What can hang from each mark
z467: z26
z229: z369 z375 z419 z438 z467 z688
z320: z369 z419
z438: z229
z369: z229 z320
z419: z229 z320
z375: z229

Each row was made from one small tree. Brackets hold a mark, then the marks that hang from it, in the order of their numbers. Every link used is in the known rows. Write each row's tree.
(in the rows, 128 means zero)
Known rows
{z369 {z229 z375} {z320 z419}}: [176 184 146  36 134 109 160 184 154 128 131 127  87 114 146 154 121 148
 136 119 142 123  97  95 135 124 132 134 115 101 109 116  82 157 178 102
  92 110 136 181  98 104  75 113 121 179 120 148 140 106  82 147 160 176
 114  80 100 157 123 134 144 147  82 161 175 127 191 120  99 173 158 163
 128  89  92 132 136 150 126 141]
{z369 {z229 z375 {z467 z26} z688} {z320 z419}}: [181 188 134  65 132 113 144 182 156 128 135 129 113 123 152 113 110 137
 152 125 134 120 110  85 143 109 123 131 135  85 105 113  73 143 177  97
 138 134 133 161 108 114  77 113 141 183 129 129 148 105  92 154 166 196
 136  95  91 167 145 125 155 138  81 145 192 130 161 127  89 161 127 162
 120 111  87 112 152 145 140 122]
{z419 {z229 z369} z320}: [154 180 131  47 131 121 149 154 141 122 117 131  79 106 148 171 139 143
 124 120 106 117 107 115 127 142 147 149 126  98 101 120 116 141 179 115
  73 102 139 175  87  65  57 112  99 151 106 131 122  87  85 154 164 166
 132  88 109 154 122 139 153 128  78 147 142 108 186 144  80 166 166 140
 148  75 103 148 144 160 142 145]
{z419 {z229 {z369 z320}}}: [154 193 128  56 136 126 143 146 141 118 124 127  84 116 149 179 127 144
 117 121 102 117 116 106 129 146 147 160 117 101 101 118 114 137 177 120
  71 104 132 177  89  80  56 122 116 157 102 123 132  89  94 154 164 164
 137  91 106 154 130 134 144 130  75 137 140 119 185 130  89 176 161 145
 145  80 116 145 141 160 135 142]
{z369 {z229 z419 z438 z467 z688} z320}: [174 183 104 100 134 119 146 133 136 124 156 136 126 123 136 138 104 145
 155 106 122  99 123  90 118 124 122 173 147  98 101 114 102 165 181 111
 127 145 151 156 114 133  68 121 112 181 129 117 128  99  93 164 167 190
 164 121 116 177 139 135 150 126  70 153 181 128 158 124  70 135 124 150
 130  89  79 118 149 153 145 122]
{z438 z229}: [153 223  85  66 140 106 131 130 151 135 147 137  68 141 160 189 123 156
 146 106  92 119 116  84 135 137 148 191 110  89  88 107 123 113 175 140
 104 120 135 196  91  94  73  93 132 108  70 123 177  95 116 167 164 166
 127  84 105 157 140 129 126 138  52 117 145 117 165 129  77 187 136 111
 158  80 172 134 169 146 123 141]
{z419 {z320 {z369 {z229 z375 z467}}}}: [171 178 137  51 134 111 148 185 157 128 126 134  89 107 146 147 132 147
 151 122 132 131  95  88 152 123 147 132 124 101 100 113  87 136 183 106
 115 103 137 187  93  92  85 109 130 161 113 144 150  94  82 156 166 164
 111  79 101 146 125 135 152 133  79 156 188 117 182 142  88 159 162 149
 138  83  96 131 164 152 135 126]
{z419 {z229 z438 {z467 z26} z688} {z320 z369}}: [183 177 109  97 122 117 130 180 133 126 124 144 112 119 148  90 128 143
 156 112 126 109 111  96 133 121 133 134 144  84  93 112  91 167 178 106
 153 128 142 182 100  92  72 119 104 156 121 121 112 103  97 180 174 180
 149 113 106 174 142 123 178 118  76 143 190 115 147 152  62 153 118 139
 122 108  71 120 186 158 149 132]
{z229 z369 z375 z419 z438 z688}: [144 191  69  99  93  99 165 103 139 131 148 138 115 127 128 165 113  84
 178  85 112 109 143 113 104 125 111 163 174 105 117 130 100 147 164 111
  77 153 166 176 141 129  34 115  74 166 107 104 167 101 103 136 177 150
 175 101 132 151 107 163 156 151  92 132 119 121 151 127  74 120 145 132
 113  87 119 121 153 134 132  91]
{z320 {z369 {z229 z375 z438 z467}} z419}: [179 199 112  60 128 103 143 204 167 122 143 140 100 116 145 130 124 141
 156 113 149 122 103  86 157 122 137 124 111 100 109 117  84 168 179 106
 126 109 145 200 104 118  71 102 144 176 130 144 158 112  80 162 170 166
 115  83 108 152 129 126 151 135  80 146 197 131 164 127  91 150 144 159
 119  94  85 122 168 155 129 117]
{z375 {z229 z369}}: [138 218 104  83 135 119 127 116 135 127 144 138  75 126 159 189 112 129
 154 115  88 103 107 100 135 155 147 188 101  97  91 115 133 124 177 138
  65  97 148 165  89 102  74 143 134 131  72 125 156  87 113 153 169 158
 118  80  95 140 133 119 131 138  78 106 125 124 186 128  93 124 155 127
 156  74 156 139 148 144 126 123]
{z369 z229 z320}: [169 189 146  61 145 121 143 150 133 129 128 131  92 126 148 162 118 161
 124 119 119 115 101  90 129 135 142 166 105  96  91 108 107 141 181 119
 100 108 130 183  85  99  83 135 121 166 100 135 130  96  93 160 157 175
 125  93  97 160 140 122 135 132  66 144 166 127 190 124  90 173 150 146
 141  83 109 138 142 155 130 147]
{z375 {z229 z438 z688}}: [157 212  88 119 127 104 122 107 114 143 165 158  95 153 157 125  99 130
 173  88 109  91 109  99 115 141 123 195 112  94  82 106 123 161 169 145
 121 115 152 181 107 142  86 150 104 130  80 109 136 107 132 176 174 154
 146 106  99 167 136 107 156 145  71 106 150 127 155 132  69 121 113 108
 139  72 144 128 176 136 121 132]
{z438 {z229 z688}}: [160 223  79  79 134 101 134 116 146 136 146 144  85 146 159 171 116 149
 156  93  97 112 123  94 128 127 139 195 126  85  85 107 116 125 172 144
 122 132 139 193  99 111  71 100 120 113  74 114 167 103 122 171 165 171
 143 103 109 167 136 129 138 143  52 118 143 120 151 135  67 180 129 104
 151  84 165 134 185 139 120 139]
{z375 {z229 z438 z467}}: [149 215  87 116 144 112 110 130 131 143 183 145  89 146 158 134  97 134
 173 110  99 100 107  77 139 149 138 185 102 101  80  99 121 134 178 141
 127 110 144 172 101 136  93 132 150 125  87 107 168  96 124 174 177 158
 138  90  93 154 149 106 150 135  70 100 177 121 154 129  79 119 107 121
 153  73 148 112 159 143 136 119]
{z438 {z229 z369 z375 z419 {z467 z26} z688}}: [145 219  53  79 116 116 141 121 177 122 146 126  96 122 153 193 106 109
 177 115  83 126 152  89 136 119 128 178 168  82 112 127 103 100 172 114
  91 156 152 145 119  94  38  73 141 133  91 108 201  88 112 145 175 196
 166  88 111 148 136 154 138 138  75 109 126 117 144 128  75 149 129 140
 141 103 153 111 157 135 145 104]
{z369 {z229 z467}}: [155 207 129  78 152 120 120 133 149 134 159 135  96 136 155 148 104 148
 121 125 110 114 115  72 154 140 145 176 102  97  83 101 113 115 178 135
 139 108 121 191  90 118  84 116 165 149 105 111 177  98 108 168 166 175
 148  89  84 154 155 113 148 134  58 112 180 123 155 134  76 155 124 136
 153  69 146 118 158 148 139 133]
{z375 z229}: [146 218 117  85 142 113 122 116 129 137 155 142  71 137 162 164 103 140
 149 113  98 103  97  88 137 149 147 193  88  95  83 105 132 125 175 145
  95  94 141 181  87 112  91 139 139 124  73 122 159  96 118 167 169 155
 114  79  88 149 138 107 137 143  73 103 144 124 179 131  83 135 137 115
 158  67 164 136 157 142 126 133]
{z369 {z229 z438 z467 z688} z320}: [180 183 112 105 138 116 133 151 131 134 155 141 127 140 143 114 108 149
 156 103 126 106 118  88 123 124 124 165 137  98  88 104  90 164 179 119
 150 136 136 172 110 141  82 132 116 174 120 111 127 104 105 173 166 179
 166 123 104 177 148 121 160 127  63 147 197 130 154 125  80 150 115 144
 131  89  89 115 161 150 135 131]
{z369 {z229 z419 z438}}: [155 202 108  89 131 116 139 111 128 128 149 139  97 135 140 164 104 138
 131 107 113  99 120  94 119 141 131 185 113  99  97 111 127 155 173 120
 100 122 140 191 101 113  60 123 107 160 105 119 139 107 103 165 168 172
 158  99 108 165 133 127 143 136  64 123 143 122 165 127  64 141 125 134
 131  72 126 130 145 152 136 135]

Write each row's tree
[158 198  87 108 121 105 143 108 113 134 157 152  95 126 146 147 108 130
 183  92 107  85 105 110 104 135 123 187 131  92  97 115 128 171 179 127
  93 126 172 154 109 121  74 138  85 142  93 123 116 105 109 167 173 166
 137 107 114 168 120 130 149 141  83 132 139 119 169 135  64 104 134 117
 137  76 111 131 159 143 136 122] | {z375 {z229 {z419 z320} z438 z688}}
[138 199  95  70 102 104 170  99 154 126 138 130 106 115 135 190 114  91
 164  99 106 115 137 110 122 125 124 167 165  98 118 131 104 120 167 117
  65 139 162 171 128 112  38 108 101 163 104 110 183  96  96 131 172 154
 153  87 121 140 107 162 145 155  95 128 110 122 160 132  79 133 169 133
 127  81 136 129 153 135 132  91] | {z229 z369 z375 z419 z688}
[162 194 133  78 145 136 137 142 145 121 134 116 102 112 146 165 108 150
 132 141 104 110 112  74 142 128 144 169 126  83 100 110 116 120 186 100
 103 129 136 151  89  85  73 118 149 172 113 129 145  86  85 154 165 200
 129  90  94 158 150 130 130 118  72 131 164 124 178 127  84 154 139 158
 140 107 102 119 130 160 157 120] | {z369 {z229 z419 {z467 z26}} z320}
[149 193  98  70 115 113 138 149 145 134 146 136  86 136 146 151 108 112
 134 105 115 123 135 105 117 147 126 155 130 112 103 122  95 151 165 120
  80 111 132 195 114 107  47 110 100 154 105 103 160 104 111 153 174 151
 176  88 107 152 127 135 171 149  76 125 142 114 162 127  76 160 131 145
 128  71 133 128 148 142 128 141] | {z419 {z229 z369 z375 z438}}
[156 211  58  78 132 120 151 123 168 111 146 125 104 107 145 213 125 143
 172 109  84 112 138  98 131 125 137 188 166  88 111 123 116 118 185 119
  83 153 164 134 108 103  50  82 135 141 101 121 167  80  93 152 166 195
 145 105 130 157 130 160 123 123  69 139 140 121 160 121  82 154 152 136
 155  96 118 125 153 150 144 106] | {z438 {z229 {z369 z320} z419 z467 z688}}
[161 174 123  49 114 109 157 157 149 127 124 136  94 114 145 147 125 120
 142 107 121 125 122 124 117 128 124 139 152 103 108 127  85 150 172 113
  83 114 143 171 111  90  51 109  86 161 115 118 133 100  96 149 167 162
 160  95 109 159 112 150 175 150  88 154 146 108 169 143  75 161 156 146
 132  68 102 139 159 142 133 143] | {z419 {z229 z369 z375 z688} z320}
[163 182 115  68 133 119 142 151 151 120 136 135 106 106 149 142 131 139
 138 116 106 115 120 112 134 132 140 149 149  95  98 116 100 138 181 121
 115 120 142 159 102  94  59 107 117 156 123 113 132  90  91 160 169 175
 155 106 108 160 130 140 168 126  79 145 167 110 156 149  72 154 148 140
 148  74  94 132 163 154 148 130] | {z419 {z229 z369 z467 z688} z320}
[180 203 125  53 130 102 149 191 171 118 134 142 105 111 151 131 122 142
 151 112 150 123 103  94 161 113 136 131 117  93 108 119  82 158 179 112
 133 110 144 195 104 122  74 104 148 177 130 143 161 114  81 160 167 171
 115  90 104 155 128 128 153 141  82 145 194 135 158 135  85 154 153 155
 123  93  90 126 180 151 124 115] | {z320 {z369 {z229 z375 z467 z688}} z419}
[161 182 107  76 129 112 146 152 153 134 166 132  98 123 138 146  98 123
 156 114 125 120 123  82 130 129 125 155 140 107 106 115  93 146 176 104
 113 129 143 167 119 120  62  94 124 169 129 116 166 102  95 155 173 173
 167  87 107 157 130 143 164 143  76 140 181 113 159 130  69 131 120 157
 130  69 107 109 141 142 149 124] | {z369 {z229 z375 {z419 z320} z438 z467}}
[185 198 107  74 128 105 141 189 153 114 138 147 108 114 149 113 132 152
 149 104 142 104 105  98 149 120 137 133 120  91 103 115  97 178 180 115
 143 117 150 201 103 117  69 107 127 163 132 131 133 115  81 179 171 163
 121 106 116 169 132 124 160 127  79 143 193 128 146 139  73 160 142 139
 121  99  73 129 187 164 133 120] | {z320 z369 {z419 {z229 z438 z467 z688}}}
[157 201 106  97 128 116 117 152 144 147 161 137 100 154 151 110  91 117
 145 122 118 123 129  69 137 132 126 156 117  97  89 104  88 128 167 113
 144 127 118 191 111 120  71 115 146 156 106 101 182 106 123 162 177 176
 175  86  84 157 157 111 167 140  65 103 182 120 142 131  77 147  94 147
 125  88 143  98 155 137 140 132] | {z369 {z229 z375 z438 {z467 z26}}}
[173 178 125  75 124 113 140 188 145 133 120 134  96 115 146 125 131 139
 161 123 130 125 100  84 143 120 142 130 129  92  99 113  86 144 180  97
 123 115 137 188  96  85  81 117 116 162 108 141 141  95  89 160 169 170
 116  83  99 151 136 128 157 126  79 147 184 117 175 144  87 152 142 148
 124 104  89 120 165 154 141 123] | {z419 {z320 {z369 {z229 z375 z438 {z467 z26}}}}}
[139 212  76  99 123 119 138 103 127 123 154 137  84 121 146 195 107 121
 169 106  88  93 117 107 115 154 132 193 121 100 104 123 145 150 178 127
  50 116 168 153 103 109  57 136 109 142  82 123 141  89 107 153 174 162
 135  89 113 149 122 131 132 134  84 112 112 123 182 121  83 100 149 132
 145  78 132 135 136 148 137 111] | {z375 {z229 z369 z419 z438}}
[152 200  57  62 120 109 159 136 183 118 152 128  95 111 145 202 119 120
 186 106  95 127 140 101 131 121 129 171 179  94 118 129  95 118 180 114
  80 151 165 138 124 101  43  63 126 140 106 118 188  87  98 144 171 185
 158  91 127 151 117 170 141 142  78 143 143 109 154 128  74 147 147 142
 150  82 127 121 155 137 144 107] | {z438 {z229 z369 z375 {z419 z320} z467 z688}}
[152 201 116  43 133 109 144 175 171 122 153 126  83 114 152 155 125 131
 133 124 118 121 115  96 155 134 141 133 120  99 109 118  97 128 177 114
  99 109 138 182 105  97  55  88 152 157 128 123 175  99  82 151 171 162
 131  73 104 146 127 136 153 142  84 130 170 118 159 132  88 164 150 149
 140  81 118 125 149 151 140 119] | {z320 {z419 {z229 z369 z375 z467}}}
[174 168 107  81 124 101 141 171 145 144 162 144 106 132 146  91 109 123
 161  99 133 122 123  99 124 123 117 137 154 105  95 110  72 160 172 116
 144 128 139 179 124 124  70  98 103 156 130 102 146 111 107 166 176 161
 182 106 108 172 130 138 196 147  76 147 199 105 137 145  60 156 107 140
 129  68  97 112 170 140 142 138] | {z419 {z229 z375 z438 z467 z688} z320}
[172 202 111  75 126  98 142 150 132 129 148 147  97 131 151 116 126 146
 135  96 127  94 106 107 126 129 129 152 112  90  95 111 109 170 172 125
 133 119 143 206 104 113  66 117 102 152 117 122 125 119  96 175 170 160
 137 105 112 176 130 121 159 142  74 133 164 123 146 138  66 165 129 120
 124  87 107 133 175 156 128 136] | {z320 {z419 {z229 z438 z688}}}
[181 191 119  87 139 120 132 183 135 126 140 129 110 127 146 115 121 155
 149 127 123 105 102  80 138 124 136 138 119  83  99 105  96 155 185  93
 135 132 135 167  95 102  80 122 133 175 125 135 123  97  86 165 167 195
 125 100 100 169 156 117 143 115  72 138 193 130 166 124  95 154 119 156
 123 121  76 115 143 163 149 123] | {z369 {z229 z438 {z467 z26}} {z320 z419}}
[139 218  57  58 128 115 146 134 189 121 160 119  80 116 149 224 111 122
 168 118  86 131 145  83 142 135 140 178 155 100 116 123 108  99 178 120
  68 139 155 151 116  98  43  60 156 130  97 115 214  82 100 141 172 180
 152  71 119 137 127 162 129 140  72 122 136 113 160 119  83 156 145 145
 155  82 156 118 141 139 143 106] | {z438 {z229 z369 z375 z419 z467}}
[147 206  91  92 136 126 143 109 146 116 155 130 103 108 148 189 107 127
 176 116  91  96 119 101 131 140 134 187 144  94 106 122 126 132 186 125
  72 126 172 120 106 119  66 128 140 156 104 119 148  81  97 151 170 181
 131 100 111 148 130 139 132 130  89 127 140 126 173 124  88 104 156 142
 155  84 111 126 142 146 146  99] | {z375 {z229 {z369 z320} z419 z467 z688}}
[146 212  69 111 116 114 140  90 123 123 152 148 101 125 145 177 105 114
 177  94  94  84 124 116 106 148 122 198 138  96 102 122 137 161 174 131
  70 128 173 151 112 128  54 143  94 147  88 115 131  97 115 159 174 167
 150 107 118 157 120 131 142 137  84 115 113 125 166 126  73  93 141 126
 138  79 125 134 154 141 133 111] | {z375 {z229 z369 z419 z438 z688}}
[166 198  70  59 125 103 156 156 181 124 151 135  92 110 148 180 116 135
 186 103 112 130 128  89 141 112 132 166 166  93 113 124  89 128 181 115
 106 144 164 157 119 107  61  64 131 137 108 127 184  98  95 155 169 181
 143  89 123 156 121 163 147 144  74 150 166 112 152 134  65 159 144 138
 143  85 121 119 171 138 138 115] | {z438 {z229 z375 {z419 {z320 z369}} z467 z688}}
[184 194 105  65 120  99 147 200 164 121 143 147 103 118 148 110 124 136
 156 102 151 117 112  97 149 118 129 122 130  98 111 120  79 177 175 110
 137 116 148 201 114 122  65  96 128 168 135 131 147 119  83 168 173 158
 132  96 115 164 125 132 169 139  88 148 196 128 147 135  76 160 139 148
 115  93  80 123 185 153 129 119] | {z320 z369 {z419 {z229 z375 z438 z467 z688}}}
[159 188  93 109 122 118 141 151 136 126 138 128 109 106 137 133 134 129
 180 126 103 104 106  72 144 122 146 145 146  80 104 109 114 130 185  91
 126 145 158 170 101  78  68 106 123 153 112 130 148  85  79 160 176 177
 114  88 117 153 141 140 139 108  88 129 171 114 159 145  74 132 131 132
 123 128  84 110 155 163 168  85] | {z229 {z419 {z320 z369}} z438 {z467 z26}}
[144 197  81  91 121 119 147 118 126 121 146 136  82 110 140 193 120 123
 176 108  93  92 109 114 111 150 135 181 133  99 108 125 138 158 181 116
  46 119 175 141 100  97  60 135  95 147  90 133 122  86  98 151 174 166
 123  89 120 149 116 141 133 130  90 133 120 115 190 127  83  98 157 133
 144  80 110 138 134 152 141 116] | {z375 {z229 z369 {z419 z320} z438}}
